Each row was made from one small tree. Brackets hold a mark, then the marks that hang from it, in the order of their numbers. Every link used is in the known rows. Write each row's tree.
In the rows, 128 means zero.
Known rows
{Z58 {Z519 {Z672 Z302} Z707}}: [138 113 151 116 184 103 128 142  74 110 152  95 142  98 149 150 157 165
  90 114 119 156 124  86 151  91  95 120 143  84 154 143 134 148 187]
{Z58 Z519}: [156 148 138  84 162 127 119 102 123 127 142 130 139 142 144 131 129 138
 139 116 129  98 144 101 173 134 142 135 142 126 169 144 124 147 144]
{Z58 {Z519 Z672}}: [153 132 145  98 182 125 143 119 111 126 145 122 141 124 145 149 135 143
 132 121 133 120 134  93 169 117 123 134 135 104 162 141 129 151 155]
{Z902 Z69 Z587}: [152 122 133 142 156 102 125  82 164 100 159 153  91 178 123 139 107  44
 135 103 149  96 137 121 159 164 166 134 121 120 133 115 165 164 160]
{Z158 {Z264 {Z22 Z106}} Z672 {Z796 Z302}}: [107 157  82 167  31 196 143 150 102 150 127 136 143 137  91 125 146  87
 114 176 178 149 145 195  91 158 127 121  86 134  88 118  98 128  48]
{Z796 Z302 {Z519 Z672}}: [144 130 122 135 155 128 130 163  77 142 122  99 145 109 129 141 144 110
 109 121 129 156 125 110 160  91 101 119 132 108 113 113 155 134 130]
{Z519 Z672 Z707}: [126 114 154 134 190 106 147 125 121 108 150 108 128 113 153 154 112 133
 104 113 128 160 117  75 145 130 138 111 158  84 151 137 156 139 192]
{Z796 Z302 {Z519 Z672 Z707}}: [130 112 132 147 167 114 131 163  69 130 131  84 149  91 140 145 145 128
  77 114 127 176 122  96 155  96  93  98 154  84 121 112 169 133 155]
{Z264 {Z22 Z563} {Z158 Z672 {Z796 Z519}}}: [108 138 100 142  32 180 139 147 104 150 127 139 141  90 114 100 123 110
 115 150 160 139 141 188 112 159 141 112 120 126 106  61 127 104  31]
{Z58 {Z519 Z707}}: [141 131 148  96 173 111 119 102 114 117 148 117 145 127 154 134 129 158
 109 111 125 119 142  86 169 136 136 115 163 101 178 142 137 147 168]
{Z707 {Z519 {Z672 Z302}}}: [158 133 159 103 184 120 128 139 100 132 144  93 118 108 146 147 134 135
 113 114 128 141 120  93 139  96 135 156 128 105 132 140 151 154 188]
{Z579 Z98 Z587}: [107 115 136 144 171 105 138 117 172 107 139 159 128 162 149 121  81 134
 177 134 119 108 154  76 162 146 158 161 130 180 128 119 139 144 155]
{Z796 {Z519 Z672}}: [146 128 142 121 167 121 146 145 104 127 135 113 137 110 142 144 122 119
 128 110 125 138 123  97 152 107 126 130 145 106 130 115 154 131 150]
{Z264 {Z22 Z563}}: [144 127 152 110 113 152 141 111 184 107 156 131 123 149 135 141  98  90
 140 132 173 100 135 135 120 166 132 119 132 140 149  98 124 136 158]
{Z671 {Z22 Z106 Z563}}: [149 132 180 135 124 157 179  80 179 116 186 130 158 126 123 148  78 112
 168 147 182  93 122 154  85 176 131 129 106 176 146  81 133 140 170]
{Z69 {Z902 Z587}}: [142 123 135 139 153 103 130  84 155 103 156 156  99 176 124 145 120  35
 137 101 145 103 120 128 153 165 168 127 122 117 125 115 164 162 166]
{Z563 Z22}: [132 140 138 118 159 135 138 102 155 126 142 135 119 138 141 127 106 102
 141 130 136 108 124 108 138 159 138 138 131 118 160 111 140 137 169]
{Z579 {Z98 {Z672 Z519}} Z587}: [109 109 135 130 168  91 127 127 164 113 122 146 118 146 135 129 107 175
 169 120  97 100 142  85 159 118 133 167 119 175 126 137 127 125 152]
{Z98 Z106 {Z672 Z302 {Z519 Z707}}}: [141 105 159 115 168  74 103 133 128 121 116  93 105 118 139 127 154 157
 104  96  91 120  88 104 106  92  98 106 154 114 136 166 133 118 182]
{Z672 Z519}: [140 145 146 119 155 129 115 134 121 120 142 128 128 116 136 134 129 125
 122  97 115 114 140 101 141 129 143 130 148 124 150 142 138 131 158]
{Z158 Z672}: [126 148 126 121 138 129 127 126 123 135 133 136 127 137 124 129 108 116
 145 131 117 130 135 113 138 144 167 131 127 113 139 141 147 124 120]
{Z579 Z587}: [129 139 140 123 170 112 122 103 156 120 157 135 114 141 137 141  89 112
 147 121 125 107 144  78 163 143 160 156 125 152 147 136 134 149 147]
{Z519 Z672}: [142 130 143 122 182 121 148 126 129 120 142 121 124 129 142 152 110 117
 136 120 131 136 120  90 146 129 145 132 136 109 144 137 146 138 167]
{Z158 Z264 Z672}: [114 160 100 132 107 137 125 123 122 126 129 141 118 142 113 120 123 115
 141 135 126 135 139 138 126 146 165 138 118 114 133 136 125 120  93]
{Z264 {Z22 Z106} {Z158 {Z796 Z302 {Z519 Z672}}}}: [130 129 108 165  74 184 152 160  67 157 123 111 161  85 122 122 145 105
  88 159 168 171 128 184 122 132 100 111 115 133  82  84 117 136  70]
{Z22 Z563}: [149 137 150 114 142 132 143 104 166 110 161 129 133 139 127 137  89 109
 154 125 151 104 122 116 127 156 154 125 132 146 152 112 143 133 157]
{Z902 Z69}: [152 138 127 126 159 112 123  96 156 112 152 142 101 166 130 125  96  73
 137 104 138 102 139 109 161 151 175 135 133 123 156 131 156 155 153]
{Z98 Z58 Z106 Z672}: [168 113 134  74 182  86 127  69 222 147  78 142 103 198 135 134 106 126
 189 122 102  87  83 110 132 113 124 131 142 145 142 182 121 122 141]
{Z264 {Z22 Z563} {Z158 Z796}}: [120 137 118 134  70 173 137 110 154 126 140 144 124 120 127 108 108 104
 122 143 174 122 132 165 121 183 156 117 123 146 132  82 115 124  85]
{Z579 {Z98 Z106 {Z672 Z302 {Z519 Z707}}} Z587}: [106  72 157 147 178  58 115 138 157 112 111 123 110 130 150 118 129 180
 140 116  83 115 114  83 120  92  92 133 144 167 113 143 132 125 178]
{Z98 Z58 {Z672 Z302}}: [158 133 113  82 169  88 111 104 166 127  94 126 107 173 118 139 128 145
 163 115  90 121  97 111 139  87 121 154 108 134 134 178 118 117 160]

Write each row's tree
[117 152 104 136 114 125 106 140  77 134 125 125 120 110 114 104 132 132
 123 136  99 160 128 154 127 130 159 138 113 121 120 132 133 119  98] -> {Z264 {Z158 {Z672 Z302}}}
[120 148 121 138  69 173 154 122 143 124 145 139 132 148 115 134 115  96
 139 162 166 125 149 184  86 171 139 131 106 133 120 123  96 136 103] -> {Z158 {Z264 {Z22 Z106}} Z672}
[127 116 150 141 184  99 135 147  94 103 151  95 125 103 145 150 132 137
  92 113 119 171 112  84 127 102 117 117 142  88 135 139 151 135 202] -> {Z519 {Z672 Z302} Z707}
[ 98 157  77 164  76 163  98 168  42 167 107 132 142  75  98  99 164 134
  89 136 109 169 140 162 136 128 147 117 114 114 102 125 135 107  32] -> {Z264 {Z158 {Z672 Z519} {Z796 Z302}}}
[ 91 129 129 169  59 178 141 147  82 141 142 129 151  65 127 119 133 144
  74 148 145 165 145 180  89 170 141 102 138 106 112 114 115 120  86] -> {Z264 {Z22 Z106} {Z158 {Z672 {Z519 Z707}} Z796}}
[124  92 139 129 175  64 126 115 191 120 108 142 102 182 140 110 105 147
 191 137  96  94 106  90 130 106 119 154 114 197 106 142 124 132 150] -> {Z579 {Z98 Z106 {Z672 Z302}} Z587}
[161 111 143  80 174  93 116  95 198 146  78 139 107 165 133 137 130 143
 169 107  90  87  92 115 122  96 103 127 150 139 138 182 119 114 145] -> {Z98 Z58 Z106 {Z672 Z519}}
[125 140 134 142  50 184 169 116 162 115 161 140 143 142 105 141  99  96
 151 173 192 115 142 203  64 179 128 125  99 150 120  96  97 129 104] -> {Z158 {Z264 {Z22 Z106 Z563}} Z672}
[156  85 161  98 201  88 129 114 135 134 103 118 138 133 157 149 156 152
 124 119 105 131 102  96 124  68  62 105 162  98 143 166 124 143 177] -> {Z98 {Z58 {Z519 {Z672 Z302} Z707}} Z106}
[126 136 114 131  55 174 136 130 129 135 133 133 138 101 128  99 119 105
 111 134 169 123 136 170 127 161 138 113 133 144 120  59 122 118  68] -> {Z264 {Z22 Z563} {Z158 {Z796 Z519}}}
[116 133 121 136  65 156 122 141 117 125 139 126 123 110 110 111 123 110
 122 153 145 146 136 192  96 149 129 122 104 131 116  89 120 117  98] -> {Z264 {Z22 Z563} {Z158 {Z672 Z302}}}
[165  97 140  67 187  67 105  87 165 137  85 114 123 167 144 131 152 174
 141 116  89 106  89 107 136  75  76 116 149 118 151 186 109 130 162] -> {Z98 {Z58 {Z519 Z707}} Z106 {Z672 Z302}}
[180 112 135  48 184  90 117  64 202 155  79 142 120 194 141 132 130 156
 186 125 104  71  98 114 154 100 100 133 142 140 161 187 104 131 127] -> {Z98 {Z58 Z519} Z106 Z672}
[179 114 132  54 175  83 107  86 173 148  78 129 118 182 133 129 151 159
 172 121  91  84  92 123 138  72  84 136 128 143 145 188  99 130 138] -> {Z98 {Z58 Z519} Z106 {Z672 Z302}}
[125 117 131 121 159 102 132 134 154 112 109 139 126 152 138 120 125 174
 164 113 101 109 126 106 146 122 138 146 135 152 134 140 135 114 163] -> {Z579 {Z98 {Z672 Z519}}}
[112 134 133 161  30 204 158 143 110 143 152 145 159  74 103 121 117 124
 118 161 172 133 144 214  69 177 137 114 109 149 106  89 107 114  61] -> {Z264 {Z22 Z106 Z563} {Z158 {Z672 Z519} Z796}}
[ 86 120 123 163  48 173 129 150  99 130 140 132 138  61 121 115 135 138
  74 138 150 157 144 174  96 165 132  91 139  97 123  85 131 103  78] -> {Z264 {Z22 Z563} {Z158 {Z672 {Z519 Z707}} Z796}}
[112 149 117 137 114 140 108 141  82 140 125 135 130  89 122 112 132 143
 114 123 100 145 144 153 134 140 159 129 138 112 133 132 136 113  90] -> {Z264 {Z158 {Z672 Z519}}}
[101 130 138 163  64 158 129 170  82 111 148 108 139  89 114 139 161 131
  75 138 142 159 152 185  57 126  93 112 124 105 110 126  99 126 142] -> {Z158 {Z264 {Z22 Z106}} {Z672 Z302 {Z519 Z707}}}
[133 128 124 134 146 114 109 148  81 129 129  93 148 110 135 125 139 124
  85 110 122 156 132 101 160 113 115  98 159 103 129 113 162 131 145] -> {Z796 Z302 {Z519 Z707}}
[106 165  75 151  60 145 116 175  53 145 116 127 130 101  99  99 167 121
 111 126 121 156 133 151 114  99 142 138 104 115  91 109 124 103  47] -> {Z158 Z264 {Z672 Z302} {Z796 Z519}}
[138 114 134  93 178  89 114 104 161 124  98 120 121 135 134 152 132 175
 124  98  88 129 112  96 140 100 112 124 153  99 153 176 131 114 176] -> {Z98 Z58 {Z672 {Z519 Z707}}}
[115 156 102 143 105 139 119 159  82 144 131 133 126 117 107 113 140 118
 127 131 114 149 125 117 122 118 164 135 102 119 110 140 140 111  92] -> {Z158 {Z672 Z302} Z796}
[143  83 131  87 185  66 118  90 204 138  77 158 123 198 144 118 127 179
 208 141  85  79 118 100 150  71  78 162 116 195 121 165  98 138 133] -> {Z579 {Z98 {Z58 Z519} Z106 {Z672 Z302}} Z587}
[115 112 125 123 173  83 137 102 191 113 123 148 112 179 139 124  85 160
 189 135 108 101 132  78 168 134 154 170 110 180 130 134 130 131 148] -> {Z579 {Z98 Z672} Z587}
[121 136 144 150  42 193 161 140 139 117 161 136 148 108 101 146 122 109
 131 157 180 112 154 210  56 161 107 122 109 142 118  99  93 123 105] -> {Z158 {Z264 {Z22 Z106 Z563}} {Z672 Z519}}
[132  80 134 107 191  68 138  78 252 136  76 173 107 214 146 125  83 149
 222 141  94  81 109  86 143 112 117 155 131 195 119 160 120 128 138] -> {Z579 {Z98 Z58 Z106 Z672} Z587}
[131 111 148 139 170 101 134 168  67 111 144  85 138  81 147 144 146 139
  83 103 113 172 116  88 133  81 100 113 151  84 124 114 157 130 186] -> {Z796 {Z519 {Z672 Z302} Z707}}
[110 154  94 155  94 161 108 178  59 161 117 131 143  94  98 122 163 121
 102 129 118 151 143 130 132 116 135 119 112 108 106 137 146 108  65] -> {Z158 {Z672 Z519} {Z796 Z302}}
[105 145 121 157  49 193 140 149  89 153 134 145 147  84 114 116 133 125
 105 152 146 143 150 193  91 168 146 121 118 132 105 115 105 119  64] -> {Z264 {Z22 Z106} {Z158 {Z672 Z519} Z796}}
[111 158  76 146  65 173 111 141 121 134 116 132 116 148 113 116 160  81
  98 139 167 137 142 153 131 146 127 119 108 124 112 113 102 132  73] -> {Z158 {Z264 Z22} {Z796 Z302}}
[132 125 143 109 168  93 115 121 130 113 132 102 115 113 137 141 133 171
 103  96 102 128 113  90 144 122 132 120 151  97 157 157 139 117 180] -> {Z98 {Z672 {Z519 Z707}}}
[ 95 159  79 151  47 167 116 162  99 130 118 140 107 129 104 113 163  98
 105 145 146 149 142 162  99 132 138 135  94 112 100 117 101 114  66] -> {Z158 {Z264 Z22} {Z672 Z302} Z796}
[112 156  80 165  18 195 140 170  77 159 119 126 157 116  93 116 158  89
 104 167 173 152 149 202  95 137 110 117  95 132  77  95 105 122  29] -> {Z158 {Z264 {Z22 Z106}} Z672 {Z796 Z302 Z519}}
[ 97 165  87 159  66 155 107 178  55 133 122 135 123  88  95 110 177 132
 101 121 116 153 139 150  97 104 139 139 102 113 102 136 114 103  68] -> {Z158 Z264 {Z672 Z302 Z519} Z796}
[126 128 153 135 158 106 104 157  84 103 145 100 128  87 139 133 149 145
  77  91 102 148 131  96 123 104 120 116 157 103 143 142 142 127 194] -> {Z672 Z302 {Z519 Z707}}
[ 77 138  98 167  48 159 106 186  66 121 125 122 118  80 111 119 187 129
  55 122 136 170 151 154  84 116 109 110 122  80 105 120 110 106  95] -> {Z158 {Z264 Z22} {Z672 Z302 {Z519 Z707}} Z796}
[112  61 152 125 193  61 129  99 218 127  81 153 118 165 154 131 107 181
 172 120  81 101 115  81 128  98  90 133 160 165 124 161 130 121 167] -> {Z579 {Z98 Z58 Z106 {Z672 {Z519 Z707}}} Z587}
[145 131 155 130  87 172 160  94 167 112 164 131 146 129 129 129  82 104
 143 158 181 112 132 194  94 193 139 121 124 169 136  89 105 146 136] -> {Z264 {Z22 Z106 Z563} Z158}
[120 145  81 143  65 168 102 154  79 157 102 122 137 107 124  94 158  99
  81 135 144 152 140 166 155 136 124 110 130 128 102  84 124 124  49] -> {Z264 Z22 {Z158 {Z796 Z302 Z519}}}
[115 112 123 130 169  78 124 127 162 109 123 135 108 169 130 119 107 165
 177 134  97 116 127  85 154 108 133 176  97 184 113 136 125 130 158] -> {Z579 {Z98 {Z672 Z302}} Z587}
